Each row was made from one path, in order. Every step used is in the known rows, and no mark comes twice. Write each row's path.
(in the rows, 128 means zero)
Known rows
nirov/defe: [ 80 125 119 107 144  49 101 171  86 153 136 143  92 118 107  71 102 186
 138  90 172  93]
dinik/dogez/nirov/sunu: [ 97 110 117  98 157 152 164 129 165 121 106 153 126 145  97  96 118 125
  84  99 143 152]
nirov/sunu/rivep: [173 147 173  75  81 120 164 120  74 137 134 183 125 123  64  78 113  87
 100 122  86 141]
dinik/dogez: [ 69 102 118  80 144 152 155 132 153 120 115 135 126 119  94  84 120 139
  93 127 159 126]
nirov/sunu/rivif/dogez/rivep: [147 130 189  87  62 126 148 133 104 112 158 149 171 104  66 109 120  94
 113 149  94 151]
rivif/sunu/nirov: [101 112 127 125 123 129 116 138 155 146 165 145 135 123  95  84 157 129
  86 112 163 177]
defe/nirov/sunu: [140 136 130  47 112  73 115 143  76 135 101 173 157 136  59 123 119 160
 134  82  91  92]
dinik/dogez/nirov: [ 69 102 110 111 170 155 162 138 175 109 107 133 112 141 106  88 117 143
  84  98 174 144]
defe/nirov/sunu/dinik: [159 110 119  52  96  93 110 132  61 140 115 193 152 133  76 110 120 155
 135  81 102 100]
dogez/dinik: [136 109 175 116 121 122 120 137 134 119 149 106  99  89 158  71 127 135
 110 100 181 131]
rivif/dogez/dinik: [130  52 213 157 105 132 146 150 119  57 148 102 107  90 159  47 112 149
 123 117 180 134]
defe/nirov/sunu/rivif: [127 148 131  45  93  97 114 147  90 140 126 163 165 128  45 143 117 155
 129 107  97 101]
rivif/sunu: [117 119 141 102 109 124 139 169 133 133 171 154 137 124 109  88 127  89
  89 117 147 159]
sunu/nirov: [ 76 102 120 138 146 105  91  94 146 139 124 125 130 111  79  70 166 202
 108  86 172 144]
dinik/dogez/rivif: [ 62 125 131  81 153 121 159 145 170 116 104 124 143 131  91  93 130 121
 120 132 103 124]
defe/nirov: [100 123 121  66 135  77 112 155  90 119 106 146 138 133  72 112 118 187
 135  82 135  79]
dinik/dogez/rivif/sunu: [ 72 128 132  80 144 135 166 159 181 121 122 129 147 137  96  99 132  94
 108 142 102 144]
rivep/sunu: [110 145 143 136 162 110 101 138 132 124 149 124 113 119  74 110 146 127
 130  94 125 126]
defe/nirov/sunu/rivep: [153 147 145  42 102  93 139 141  63 129 105 177 132 140  49 113 113 146
 125 100  89  94]

Write each row's path
[151 133 151 128 134 116 161 136 116 116 121 169 106 156  93  86 112 113
  91  74 126 159]	dogez/nirov/sunu/rivep
[ 94  97 194 137  74 168 138 159 148  85 195  94 134  80 113  97 112 140
 110 158 180 145]	sunu/rivif/dogez/dinik
[127 135 135 127 124 119 136 142 142 127 145 156 140 142  90 115 118 121
  95  79 135 165]	dogez/nirov/sunu/rivif
[ 80 149 146  73 153 160 157 128 162 103 120 103 124 117  64 112 146 100
 103 165 135 133]	dinik/dogez/rivep/sunu/rivif
[146  44 178 172 109 128 154 143 106  63 136 157 125 130 133  56 107 141
 117  85 151 157]	rivif/dogez/nirov/sunu/dinik
[115 177 178  94 140 109 129 135 125  99 142  92 127 110  58 117 158  90
 129 148 116 128]	dogez/rivep/sunu/rivif
[140 110 128 144 140 138  91 122 109 131 169 153 106 113  99  91 146 119
 133  93 140 136]	rivep/sunu/dinik
[ 97 135 163 170 141 154 113 155 157  95 182 102 119 114  71 128 135 129
 125 123 143 149]	rivep/sunu/rivif/dogez/nirov
[ 73 140 130  86 179 131 137 120 153 118 101 106 102 123  70  95 154 136
 114 144 147 126]	dinik/dogez/rivep/sunu/nirov/defe
[106 119 127  95 149 165 181 128 155 117 106 155 108 147  89  89 114 116
  77 113 141 155]	dinik/dogez/nirov/sunu/rivep
[ 65 123 126  92 151 138 153 145 190 127 118 125 146 135  89  97 148 113
 106 139 109 152]	dinik/dogez/rivif/sunu/nirov
[ 80 135 137  86 174 146 145 110 163 107  98 105 116 122  68  96 161 121
 106 145 137 134]	dinik/dogez/rivep/sunu/nirov
[126 106 117 133 147 163 106 120 130 131 159 151 104 116  97  94 145 118
 123 108 144 139]	rivep/sunu/dinik/dogez
[ 85 149 140 121 142  61 114 169 157 143 138 124 145 139  95  94 156 124
 138 112  86 147]	dogez/rivif/sunu/nirov/defe
[118 109 106 147 167 149 101 134 130 135 155 151  83 129 107  94 136 134
 126  92 159 139]	rivep/sunu/dinik/dogez/nirov/defe
[135 136 165  98  93 151 172 167 113 125 174 158 103 129  94  75 119  71
  77 142 142 162]	rivif/sunu/rivep
[116  74 213 130 114 100 166 145  95  40 118 108 130 109 110  52 125 130
 131 136 142 124]	rivif/dogez/rivep
[129 130 147  60  89 102 123 151  87 119 127 158 166 126  51 133 113 162
 133 112  99 103]	defe/nirov/sunu/rivif/dogez
[ 63 112 105 139 158  73  73 116 126 161 124 129 102 114  85  66 152 230
 126  84 186 125]	sunu/nirov/defe
[126  83 106 113 111 162 141 165 131 143 177 182 106 135 140  73 117  98
  86 116 180 174]	rivif/sunu/dinik/dogez/nirov/defe
[123 123 147 112 111  93 134 169 136 128 156 152 155 135 119  87 141  77
 137 116  78 151]	dogez/rivif/sunu/dinik
[ 77  98 176 133  77 154 141 158 138  86 186 112 150  91  83  99 109 147
 111 157 166 140]	sunu/rivif/dogez
[109  93 201 156 144  94 133 140 104  58 122  96 106 114  94  63 145 155
 145 130 147 126]	rivif/dogez/rivep/sunu/nirov/defe
